Known rows, with every way that one mark hangs from another
(lalop (gubuk sabag vuvi)): [-2.61  1.43 -2.75  0.36  0.90 -1.82  3.08 -2.34 -1.56  0.23 -1.90  0.88
  1.46  0.02  1.43 -0.49  0.16 -0.31 -0.54  0.50  0.03  1.29  0.69]
(kimig (vuvi (gubuk sabag) tena)): [ 2.84 -3.28 -0.23 -0.25 -0.56  2.82  0.49 -4.80 -0.98  0.01 -0.99  1.55
 -2.40 -2.22 -1.02 -0.19 -2.73 -0.71  0.25  0.48 -3.55 -3.92 -1.11]
(tena gubuk vuvi): [ 2.05 -1.14  0.58  1.09 -1.81  2.39 -0.26 -0.45  1.90  1.55  1.26  0.89
 -0.53  3.15 -1.93 -1.49 -0.31  4.37 -2.54 -3.31  0.25  1.99 -0.21]
(lodaz sabag): [-0.87 -0.10  1.84 -1.34  0.99  2.73 -0.78 -0.23 -0.08 -0.21 -0.17 -0.52
 -0.38  0.31  1.92  0.65 -0.94 -0.85 -1.30  1.22  1.75 -0.17  0.62]
(sabag (vuvi (gubuk lalop) tena)): [ 0.52  2.16 -2.15 -2.05 -0.78  0.94 -1.75 -2.76 -0.26 -0.53 -0.90 -0.33
 -0.66  0.20  2.40  0.41  3.19 -2.69 -1.75 -1.62 -4.07 -2.35 -1.43]
(lalop (gubuk sabag) (vuvi kimig tena)): [ 1.09  2.29 -2.80  0.99  1.50 -2.07  2.98 -5.78 -1.61  3.19 -0.54 -1.89
  0.53 -1.01 -0.87  3.45  3.73 -2.61 -2.26  0.54 -3.53  1.18 -2.04]
(lodaz (sabag (vuvi (gubuk lalop)))): [-0.42  1.75  0.67 -3.06  0.97  3.52 -1.97 -2.66 -1.19 -1.97 -1.00 -0.84
 -0.25  1.94  6.15  0.48  1.56 -1.01 -1.71  0.27 -0.66 -1.16  0.43]
(lalop (gubuk (vuvi kimig tena))): [-2.49  4.23 -3.82 -0.36 -0.12 -1.04  0.58 -1.52 -0.37  1.92 -0.54 -1.11
  2.44 -1.40 -0.24  3.32  3.75 -5.22 -0.62 -0.07  1.33 -1.36 -1.56]
(tena gubuk): [-0.17 -2.11  0.69 -1.41 -1.00  1.40 -0.94 -0.22  0.14  1.19  0.57  1.86
 -0.36  1.67 -1.36  0.10  1.14  2.06 -1.35 -1.78 -1.15  1.73 -0.13]
(gubuk lalop (sabag (vuvi kimig tena))): [-3.77  3.99 -3.50 -0.85  2.83  1.05  5.73 -4.12 -2.25  0.94  0.31 -2.41
  2.32  1.09  2.79  3.15  5.40 -5.17 -3.80 -1.14 -4.90  2.72  0.30]
(vuvi tena): [ 0.35 -0.22 -1.37 -0.14 -0.83  0.52 -0.56 -0.35  0.81  1.32 -0.09  0.52
 -0.52 -1.44 -1.98  0.88  1.11 -2.34 -0.79 -0.71 -1.00 -1.49 -1.48]
(tena (gubuk lalop sabag) vuvi): [ 1.13  0.40 -0.95  2.00  0.78  4.40  4.89 -1.67 -0.48  1.97  0.14  0.11
  0.69  4.89  0.90 -1.68  1.19  4.09 -3.82 -1.87 -2.16  5.52  0.52]
(gubuk lalop sabag (vuvi tena)): [-3.75  2.99 -4.38  1.14  2.20  1.67  5.21 -0.65 -0.85  1.85 -1.36 -0.56
  2.54  0.25  2.25  0.35  2.39 -2.83 -1.61  0.33 -1.73  0.83 -0.33]
(kimig (vuvi (gubuk lalop sabag) tena)): [ 2.87 -1.26 -1.51  0.44  1.06  4.70  1.52 -4.05 -2.41  0.03 -1.65  0.34
 -0.81 -1.26  1.33 -0.01 -0.55 -1.33 -0.49  2.01 -4.15 -1.99 -1.67]
(kimig (vuvi (tena (gubuk lalop sabag)))): [ 0.99 -3.07 -1.41  0.40  1.55  6.23  2.11 -2.76 -1.82  1.96  0.40  1.31
  0.12  0.34 -0.12  0.47  1.89 -0.39 -3.99  0.86 -5.03  2.34 -2.28]
(vuvi (gubuk lalop sabag) kimig tena): [-0.42  3.68 -2.56 -0.44  1.22  2.42  4.52 -3.20 -2.47  1.09 -1.93 -1.73
  1.10  1.42  2.03  2.95  2.62 -3.62  0.03 -0.02 -3.49 -0.01  0.71]
(vuvi gubuk kimig tena): [ 0.57  1.84 -0.96 -1.69 -1.74  0.90 -0.48 -2.30 -0.02  0.81 -0.77 -0.80
 -0.03 -0.41 -1.06  3.21  1.44 -3.27  1.66 -1.20 -0.99 -3.75 -0.14]
(sabag (vuvi (gubuk lalop) kimig tena)): [-0.97  4.37 -2.21 -2.41  0.02  1.33  0.13 -3.21 -1.16 -0.09 -0.12 -2.43
  1.19  1.03  3.05  3.29  4.96 -4.64 -1.18 -1.64 -3.58 -2.02 -0.71]
(gubuk lalop sabag vuvi): [-3.71  3.20 -2.89  1.02  3.07  1.20  5.76 -0.33 -1.73  0.56 -1.24 -1.16
  2.94  1.66  4.04 -0.47  1.57 -0.32 -0.31  1.10 -0.61  2.51  0.92]
(lodaz (sabag (vuvi tena))): [-2.13 -0.03 -0.04 -2.97  0.32  1.80 -1.66 -2.49  1.17  0.33  0.81  0.09
 -0.73 -1.11  1.59  1.24  1.51 -4.06 -4.08 -1.52 -1.29 -1.47 -1.03]
(sabag (vuvi (gubuk lalop) kimig)): [-0.95  4.42 -0.93 -2.20  0.92  1.12  0.23 -2.87 -2.11 -1.50 -0.48 -2.62
  1.83  2.30  4.92  2.33  4.13 -2.38 -0.15 -0.71 -2.55 -0.59  0.83]

Rows
[ 4.30  2.74 -0.52  2.11 -0.88  3.69 -0.07 -1.00  0.40  0.09 -1.30 -1.16
 -0.07  2.87  2.18 -1.73 -0.57  2.82  0.31 -0.52  1.04 -0.70 -0.11]	(tena (vuvi (gubuk lalop)))
[-2.06  2.14  0.60 -4.16 -0.50  2.38 -1.58 -4.46  0.13 -0.57 -0.01 -1.51
 -0.44  0.22  2.38  3.54  1.96 -4.84 -1.71 -1.89 -1.19 -3.74  0.34]	(lodaz (sabag (vuvi gubuk kimig tena)))
[-2.90  2.60 -2.33 -2.79  0.53  2.71  0.61 -2.18 -1.07  1.94  1.75 -1.00
  2.20  2.28  1.16  3.32  7.46 -3.81 -4.82 -2.84 -4.56  2.25 -1.22]	(sabag (vuvi kimig (tena (gubuk lalop))))
[-2.87  2.72 -1.98 -1.40  1.41 -2.14  3.81 -6.35 -3.08 -0.70 -0.03 -0.78
  1.48  0.80  1.97  2.21  3.25 -3.05 -3.18 -0.62 -3.53  3.48  1.04]	(lalop (gubuk (sabag (vuvi kimig))))
[-2.74  2.42 -3.27 -1.43  0.50 -2.02  3.12 -6.45 -2.09  0.61 -0.04 -0.70
  1.20 -0.73  0.40  2.87  4.26 -5.02 -4.03 -1.81 -4.11  1.60 -0.43]	(lalop (gubuk (sabag (vuvi kimig tena))))
[-1.17 -0.79 -2.54 -0.41  0.79  3.45  3.77 -1.89 -1.23  2.77 -0.69  1.57
  0.31  2.23 -0.43  0.63  3.15 -0.55 -3.81 -1.13 -5.13  3.41 -0.77]	(vuvi (tena (gubuk lalop sabag)))
[-3.77  6.09 -4.23  0.37  2.07  2.01  2.95  0.97 -0.60  2.11  0.04 -2.82
  4.03  0.32  2.29  3.42  4.95 -5.14 -0.34  0.48  0.67 -0.05 -0.58]	(gubuk lalop (vuvi kimig tena))
[ 2.81 -3.24  1.14 -0.31  0.20  2.69  1.18 -4.38 -2.03 -1.29 -0.97  1.28
 -1.88 -0.77  0.87 -0.88 -3.36  1.44  1.56  1.45 -2.38 -2.04  0.43]	(kimig (vuvi (gubuk sabag)))
[-3.87  3.74 -2.96  0.12  1.75 -1.66  5.04 -3.28 -2.49  0.82 -1.18 -1.10
  3.07  0.75  1.97  2.35  1.97 -2.31  0.02  0.97  0.52  2.26  1.38]	(lalop (gubuk sabag (vuvi kimig)))
[ 2.55  2.47 -0.52 -0.81 -0.50 -0.67 -1.37 -3.30  0.19  2.07 -0.23 -2.17
 -0.47 -0.56 -0.65  3.24  2.20 -1.65  1.36 -1.02 -1.96 -4.21 -1.71]	(lalop (vuvi gubuk kimig tena))
[-2.00  2.14  2.22 -4.19  0.26  1.86 -1.45 -4.11 -0.84 -1.69  0.04 -1.69
  0.10  1.62  4.07  2.90  1.24 -2.40 -0.66 -0.87 -0.17 -2.06  1.78]	(lodaz (sabag (vuvi gubuk kimig)))
[-5.24  3.40 -1.90 -0.13  2.37 -0.37  6.60 -1.38 -1.62  0.67 -0.17 -1.20
  3.36  1.21  2.01  2.17  0.87 -1.53  0.86 -0.11  0.40  1.39  2.54]	(gubuk sabag (vuvi kimig))
[-4.95  5.19 -4.48  0.76  2.90  1.95  7.22 -0.96 -1.64  2.36 -0.57 -2.56
  4.08  1.08  2.44  3.02  4.07 -4.63 -0.95  0.33 -1.55  1.42  0.59]	(gubuk lalop sabag (vuvi kimig tena))
[ 4.09 -0.68  0.20  0.34  0.82  4.48 -2.15 -2.13 -2.01 -1.16 -0.90 -0.58
 -0.27 -0.46  2.74 -0.31 -0.33  0.40  1.21  2.76 -1.17 -2.39 -1.55]	(kimig (vuvi (gubuk lalop)))
[-1.20  1.92 -4.01  0.07 -0.96 -1.32 -1.25 -0.95  0.44  1.54 -1.11  0.66
  1.23 -1.97 -0.49  0.57  2.12 -3.02 -1.11 -0.16  0.97 -2.12 -2.43]	(lalop (gubuk (vuvi tena)))
[ 2.58  3.16  0.57  0.90 -1.66  1.60  0.81 -2.24  0.64  0.03 -0.06 -1.84
  0.27  2.41  0.33  0.68 -0.88  1.36  1.59 -2.11  1.84 -1.52  1.34]	(tena (vuvi gubuk kimig))
[-0.70 -0.21  2.11 -4.02 -0.54  1.36 -3.08 -3.38 -0.05 -2.03 -0.73  0.16
 -1.60  0.97  3.80  0.23 -0.55 -0.51 -1.27 -0.94 -0.29 -2.58  0.99]	(lodaz (sabag (vuvi gubuk)))
[-3.95  2.22 -2.23 -1.94  1.08 -0.77  4.68 -4.84 -1.10  0.77  0.95 -0.98
  0.92  0.03  0.38  2.98  3.28 -4.69 -3.00 -2.37 -4.48  1.09  0.77]	(gubuk (sabag (vuvi kimig tena)))
[-5.45  3.11 -2.41 -0.52  2.86  3.04  6.42 -0.73 -2.45  1.94  0.07 -1.00
  4.29  4.08  3.26  2.27  4.25 -0.35 -1.23 -0.43 -1.44  4.55  2.04]	(tena (gubuk lalop sabag (vuvi kimig)))
[ 0.93  2.62 -1.33  0.38  1.14 -0.79  0.49 -1.99  0.34  3.06  1.09 -2.82
  0.57 -0.80 -1.04  3.51  3.46 -2.50 -0.64 -0.42 -1.34 -1.60 -2.19]	(lalop (vuvi kimig tena))
[-3.51  2.28  0.03 -3.45  1.06  2.11 -0.05 -2.83  0.17  0.52  1.35 -2.03
  0.82 -0.09  2.06  4.00  3.36 -5.97 -3.53 -1.04 -0.79 -0.86 -0.15]	(lodaz (sabag (vuvi kimig tena)))
[-1.48  0.40 -1.79 -1.18  0.67 -2.69  1.82 -5.75 -1.95 -0.82 -0.83  0.91
 -0.09  0.11  1.62 -0.37  1.64 -0.83 -3.56 -0.95 -3.86  2.74  0.33]	(lalop (gubuk (sabag vuvi)))
[-4.36  2.13 -1.54 -2.13  2.59  1.90  5.07 -3.79 -3.03  0.75  1.09 -0.93
  2.83  4.17  3.61  2.47  5.73 -0.71 -4.42 -1.84 -5.44  5.74  1.64]	(tena (gubuk lalop (sabag (vuvi kimig))))
[ 1.60  4.87 -1.13  1.99  0.84  3.53  5.63 -3.58 -1.69  0.34 -1.31 -2.94
  1.18  4.05  2.84  0.54  0.09  0.92 -0.04 -0.71 -0.69  1.89  2.03]	(tena (vuvi (gubuk lalop sabag) kimig))
[-2.74 -0.38 -1.27 -1.48 -0.10  2.01  4.07 -3.24 -1.13  2.79  0.48  0.72
  1.00  1.67 -2.25  3.13  2.71 -1.92 -2.51 -2.45 -3.78  2.52  0.58]	(vuvi kimig (tena (gubuk sabag)))
[-4.88  3.42 -3.12 -0.31  1.37  0.25  5.98 -1.86 -0.54  2.20 -0.15 -1.04
  2.73 -0.10  0.05  2.97  1.97 -3.98 -0.10 -1.15 -0.48 -0.08  1.02]	(gubuk sabag (vuvi kimig tena))
[-4.47 -0.02 -0.07 -2.96  1.02  0.30  4.15 -4.58 -1.73  0.56  1.57  0.32
  1.25  3.15  0.94  2.19  3.37  0.01 -3.40 -3.59 -4.71  4.21  2.01]	(tena (gubuk (sabag (vuvi kimig))))
[-1.49  0.01 -0.88 -1.75 -1.02  2.04  0.02 -1.01  0.22  2.72  1.40  0.05
  0.96  0.93 -2.59  3.26  3.68 -2.57 -1.94 -2.76 -1.82  0.73 -0.59]	(vuvi kimig (tena gubuk))
[-4.21  2.20 -0.85 -1.58  1.90 -1.40  5.26 -4.23 -1.91 -0.68  1.02 -1.21
  1.47  1.36  2.17  2.25  2.52 -2.09 -2.02 -1.75 -3.37  2.54  2.17]	(gubuk (sabag (vuvi kimig)))
[ 1.92 -1.83 -0.50 -0.59 -0.82  0.19 -2.25 -1.32  1.46  3.66  0.97  0.83
 -1.51  0.06 -2.66  0.90  2.99  1.46 -2.61 -2.37 -3.32 -0.61 -3.27]	(lalop (vuvi (tena gubuk)))
[ 2.22  3.11 -2.26  0.43  0.67 -1.92 -0.97 -3.83 -0.63  3.17  0.12 -2.17
  0.53 -1.35 -1.10  3.72  4.47 -3.01 -1.68  0.39 -1.59 -0.95 -3.33]	(lalop gubuk (vuvi kimig tena))
